Each row was made from one small tree. The marks that hang from a mark follow it in brackets, in the order of their numbers. Every link used is in the known rows. Write each row's tree.
(in the rows, 128 means zero)
Known rows:
q590{q296 q443{q703}}: [ 97 111  83 130 188 167 118 130 115 137  55 125  79 101 133 142 168 146
  50 134  83 113  97 136 107 136 204 128 107 151  83 124 118]
q703{q443 q471}: [121 131 112 122 180 153 132 137 135 140 102 129 119 115 130 112 122 146
  85 134 141 142 108 109 128 119 145 117 112 136 136 104 130]
q703{q443}: [123 143 116 117 169 151 132 135 119 129 101 126 121 128 135 110 131 133
  97 122 119 126 114 103 135 118 150 112 118 136 135 125 115]
q471{q703}: [117 151 138 127 154 169 119 128 120 145 107 112 123 108 150 144 144 140
  84 151 145 127 103 110 147 135 155 125 108 133 151 125 110]
q703{q443{q590{q296}} q471 q737}: [ 97 115  65 160 194 169 100 135 141 171  62 144  63 120 144 121 108 178
  67 115 116 118 126  96  85 114 177 126  97 130 111  69 119]
q443{q703{q82 q471 q737}}: [114 107  89 114 206 144 113 114 138 165  67 104 108 102 129 111 152 163
  57 156 158 114 107  77  51 141 150 126 101 115  80 111 110]
q79{q82{q703}}: [108 104 132 118 154 142 117 146  92 145  70  55  93 106 134 127 151 130
  81 151 132 113  90 124 118 159 167 109  84 151 114 131 130]
q471{q703{q737}}: [120 151 111 131 160 175 111 127 122 156  83 117 100 117 160 142 134 141
  79 155 146 111 111  99 113 137 167 125 105 125 139 125 100]
q79{q296 q443}: [138 119 119 123 148 148 142 114  97 140  77  80  78 120 137 129 119 125
 100 114  97 115 101 121 125 135 195 123  89 144 158 140 114]
q471{q703{q82 q443{q590} q737}}: [114 157 105 131 166 157 100 102 132 165  58 109 123 111 172 108 116 152
  53 113 170 102 135  51 101 122 143 113  98 102 105  95  77]
q992{q737}: [116 119 138 117 141 142 154 126 102 137 119 137 124  95 140 116 160 151
 100 144 117 126  94 116 127 119 160 123 109 157 114 130 130]
q471{q703{q82 q443 q737}}: [129 158  99 120 164 161 119 116 125 149  49 102 133 111 172 109 128 124
  58 122 165 113 125  61 108 124 144 106 112  98 112 115  83]
q296{q590}: [120 119 122 133 159 148 131 121 136 137 116 100  97 120 113 100 120 153
 100 138 122 110  91 119 124 135 162 120 107 125 110 129 124]
q737{q703{q443 q471} q992}: [133 125  63 102 175 173 137 148 122 132 101 126 123 103 130  96 122 158
 110 127 221 137 115  96 109 126 121  97 103 164 124 118 121]
q590{q296{q79} q443{q703{q737}}}: [ 89 112  56 150 195 161 131 127 119 142   7 131  36  93 128 140 150 148
  52 142  86  99 105 126  90 138 213 106  89 147  68 135 112]
q737{q703{q443} q992}: [133 141  68  96 163 173 136 144 106 122  97 122 126 113 134  96 132 145
 120 117 202 120 122  92 117 123 126  91 109 162 123 137 107]
q443{q590{q296{q79}} q703{q471}}: [ 69  95  98 162 211 151 126 121 142 162  66 136  57  97 100 145 148 191
  68 141 118 121 107 115 106 133 171 125  68 149  98  89 134]
q79{q82 q443{q590{q296} q703}}: [ 89  93 115 146 190 157 122 134 110 138  47  56  38 124 139 121 170 162
  79 102  94  96 104 117 114 148 220 126  59 153  79 116 106]
q296{q79 q590}: [110 121 123 148 159 135 157 116 141 131  92 104  81 106  92 104 114 151
 104 141 125 112  92 121 139 137 161 104  90 126 106 139 128]
q703{q82 q443{q590} q737{q992}}: [123 152  77 108 174 150 104 128 119 148  59 117 134 107 154  91 118 170
  83 105 176  92 144  59  82 114 128 108 114 127  87 108  72]
q992{q737{q703{q443}}}: [126 114 100 108 144 155 168 118  98 132 105 144 116 104 142  83 144 141
 107 121 163 126 104  91 119 112 147  92  99 163 108 128 134]
q737{q703{q443 q471}}: [128 113  82 120 175 163 143 129 135 141 107 130 105 108 124  99 111 150
  96 134 187 140 106  96 109 126 141  98  98 146 125 110 143]
q79{q296 q443{q590}}: [122 117 127 134 151 146 127 101 102 153  90  91  67 121 137 126 105 154
  95 109  99 101 111 108 119 133 191 128  78 149 148 119 108]
q79{q443{q703}}: [119 123 122 113 191 152 138 129 120 134  83  81  95 126 120 121 173 138
  97 125 127 115 104 110 119 142 185 118  89 146 112 147 106]
q296{q79{q82} q590{q443{q703}}}: [ 92  99 114 140 164 133 152 107 127 108  39  67  38  93 107  85 145 148
  62 139 106  91  72 134 136 161 191 101  64 148  41 148 118]
q471{q703{q82 q737}}: [127 146 109 122 158 160 113 118 124 159  67  96 122  97 166 132 135 136
  59 146 161 112 115  76 100 138 153 123 110 103 114 124  92]
q443{q590 q703{q737}}: [ 94 123 104 130 197 155  95 110 120 164  95 129  79 127 129 118 146 184
  82 145 127  81 120  85  68 136 165 127  93 139  92 113  98]
q737{q703 q992}: [131 128  79  99 159 170 135 145 106 130 113 118 119 101 126 115 133 160
 122 142 197 117 109 106 107 136 135 106 110 164 126 148 115]
q443{q590}: [103 132 135 134 165 149 112 120 122 154 129 131 105 112 127 131 120 176
  94 138 124 110 111 108 117 127 157 130 104 140 128 112 116]
q703{q82{q79{q443}}}: [136 116 111 131 172 134 138 136 143 124  72  79 141  84 149 132 141 116
 101 110 161 134 102  99 144 120 167 112 112 109 118 142 112]
q443{q590{q296} q703}: [ 82 110 103 142 198 164  99 122 120 158  89 131  78 123 122 138 164 181
  77 128  95 101 116 109  97 127 178 134  93 145 103  97 115]

Which tree is each row?
[113 109  60 145 194 149  95 146 146 167  48 113 119 107 143 131 135 122
  81 141 185 132 110  96 103 118 141  95 100 127 130  98 133] => q82{q79 q703{q443 q471 q737}}
[133 159  91 104 158 170 109 138 118 148  56  93 142  91 167 126 143 145
  75 142 198 106 124  74 102 135 137 120 118 120 111 129  70] => q471{q703{q82 q737{q992}}}
[112 103  87 130 183 152 107 144 125 184  70  98  91 104 126 136 129 149
  72 171 163 127 103 109  68 149 162 113  96 138 118 108 134] => q82{q703{q471 q737}}
[103 120 128 125 193 151 124 115 123 150  94  90  87 126 121 119 157 166
  93 116 132 104 113  99 111 142 183 123  78 149 102 127 101] => q79{q443{q590 q703}}
[130 144  66 112 183 167 117 155 123 142  70 125 114 115 143 107 128 158
  95 134 178 121 123  97  96 121 135 112 112 146 120 111  99] => q703{q443 q471 q737{q992}}
[117 141  76  98 191 165 106 141 106 140  75 110 108 125 129 119 173 162
 102 148 157  91 121  94  76 136 148 120 110 155 101 142  86] => q443{q703{q737{q992}}}
[114 142  70 125 186 165 101 142 132 157  80 132 105 114 143 105 112 185
  89 123 183 108 133  85  91 119 134 117 102 149 110  91  91] => q703{q443{q590} q471 q737{q992}}
[121 126  61 111 195 148  99 136 129 132  53 106 151  94 147 125 182 144
  92 135 193  93 121  73  89 117 127 113 118 125  84 139  82] => q443{q703{q82{q79} q737{q992}}}
[130 177  79 110 162 184 107 147 108 139  58 112 128 123 169 117 143 136
  92 127 185 108 133  83 125 123 136 108 112 140 136 125  72] => q471{q703{q443 q737{q992}}}
[124 167 100 129 165 176 115 127 120 148  67 122 107 132 167 120 133 129
  76 131 148 113 124  83 124 125 156 110 107 122 140 117  93] => q471{q703{q443 q737}}
[121 102  97 124 177 129 107  92 115 137  69 105 136 102 142 132 165 127
  77 126 128 102  98  86 110 114 140 122 103 120 126 125 112] => q443{q703{q82{q79{q296}}}}
[135 104  72  95 168 159 138 139 129 142  98 104 137  69 125 107 123 167
  93 143 234 135 105  87  86 137 119 109 107 144  99 122 118] => q737{q703{q82 q471} q992}
[113 179  84 121 164 182  93 132 120 153  67 123 117 123 168 114 131 162
  86 118 189  95 142  75 120 120 135 113 100 143 126 102  68] => q471{q703{q443{q590} q737{q992}}}
[103  98 130 134 191 135 167 135 125 121  41  49  47  99 109 113 163 143
  89 136 139 125  87 124 131 160 191 107  47 155  91 140 126] => q296{q79{q82 q443{q703{q471}}}}
[123 118  70  96 204 154 110 135 126 154  61  96 128  94 131 110 164 171
  72 149 192 108 119  77  55 138 131 124 106 132  77 118  89] => q443{q703{q82 q471 q737{q992}}}
[125 104  80 144 184 138 110 131 159 151  75 119 131  75 150 136 124 145
  76 148 174 129 102  88  94 115 145 121 117 102 110 110 124] => q703{q82{q79} q471 q737}
[107 110  99 125 174 149 123 107 135 132  81 104  82 108 112  96 148 155
  61 139 113  98  83 123 112 146 178 118 101 141  62 136 110] => q296{q590{q443{q703}}}
[ 84 100  80 151 193 160  97 141 131 184  56 113  90 113 126 130 127 158
  57 120 143 133 117 109 101 127 161 113  85 144 119  65 135] => q82{q703{q443{q590{q296}} q471}}
[137 152  71  93 174 151 120 142 111 135  49 106 143 106 151  95 129 143
  90 115 174 105 133  68  89 118 128 104 125 122  99 129  77] => q703{q82 q443 q737{q992}}
[130 124  86 119 186 144 126 126 139 154  62 111 120 101 144  98 111 144
  66 127 157 127 119  74  76 123 144 113 115 105  99 102 111] => q703{q82 q443 q471 q737}
[141 127  55 105 166 154 131 139 132 113  77 115 169  84 150 100 138 128
 115 104 236 121 122  69 126 103 108  86 119 134 104 135 103] => q737{q703{q82{q79} q443} q992}
[ 90 102 138 144 160 127 147 134 108 149  31  35  45  97 117 119 130 142
  86 125 148 109 101 119 136 168 194  90  39 158  99 133 123] => q296{q79{q82{q703} q443{q590}}}
[110  98  94 164 180 144 118 134 148 141  52  90 108  85 154 146 136 144
  84  89 134 123 115 100 133 111 191 122  96 112 102 106 110] => q703{q82{q79{q443{q590{q296}}}}}
[ 91  86 112 150 168 153 114 153 101 160  29  30  45 111 139 132 144 142
  73 109 114 108 102 126 115 159 219 113  54 154  97 109 121] => q79{q82{q703} q443{q590{q296}}}
[119 100  75 145 210 153 116 136 156 146  56  96  85 112 136 137 167 138
  96 136 166 122 103 101 102 130 183 115  86 132 109 125 118] => q82{q79{q443{q703{q471 q737}}}}
[ 96  95  90 150 211 153 160 142 139 144  30  89  51 101 103 139 166 146
  85 128 123 139 100 127 123 141 202 112  63 148 103 123 132] => q590{q296{q79{q443{q703{q471}}}}}
[ 97 129  99 148 179 165 110 132 120 149  84 140  94 125 141 124 122 162
  83 100  98 117 124 105 124 108 171 119 104 138 123  88 113] => q703{q443{q590{q296}}}
[111 124  98 128 166 161 127 111 121 145 117 137  97 121 132  94 102 165
  99 112 167 110 121  82 108 121 142  98  95 148 120 110 121] => q737{q703{q443{q590}}}
[117 110  52 131 186 156  87 167 134 163  55 103 126  88 137 151 151 142
  96 160 219 123 107 112  97 128 133 105 105 148 126 113 120] => q82{q79 q703{q471 q737{q992}}}
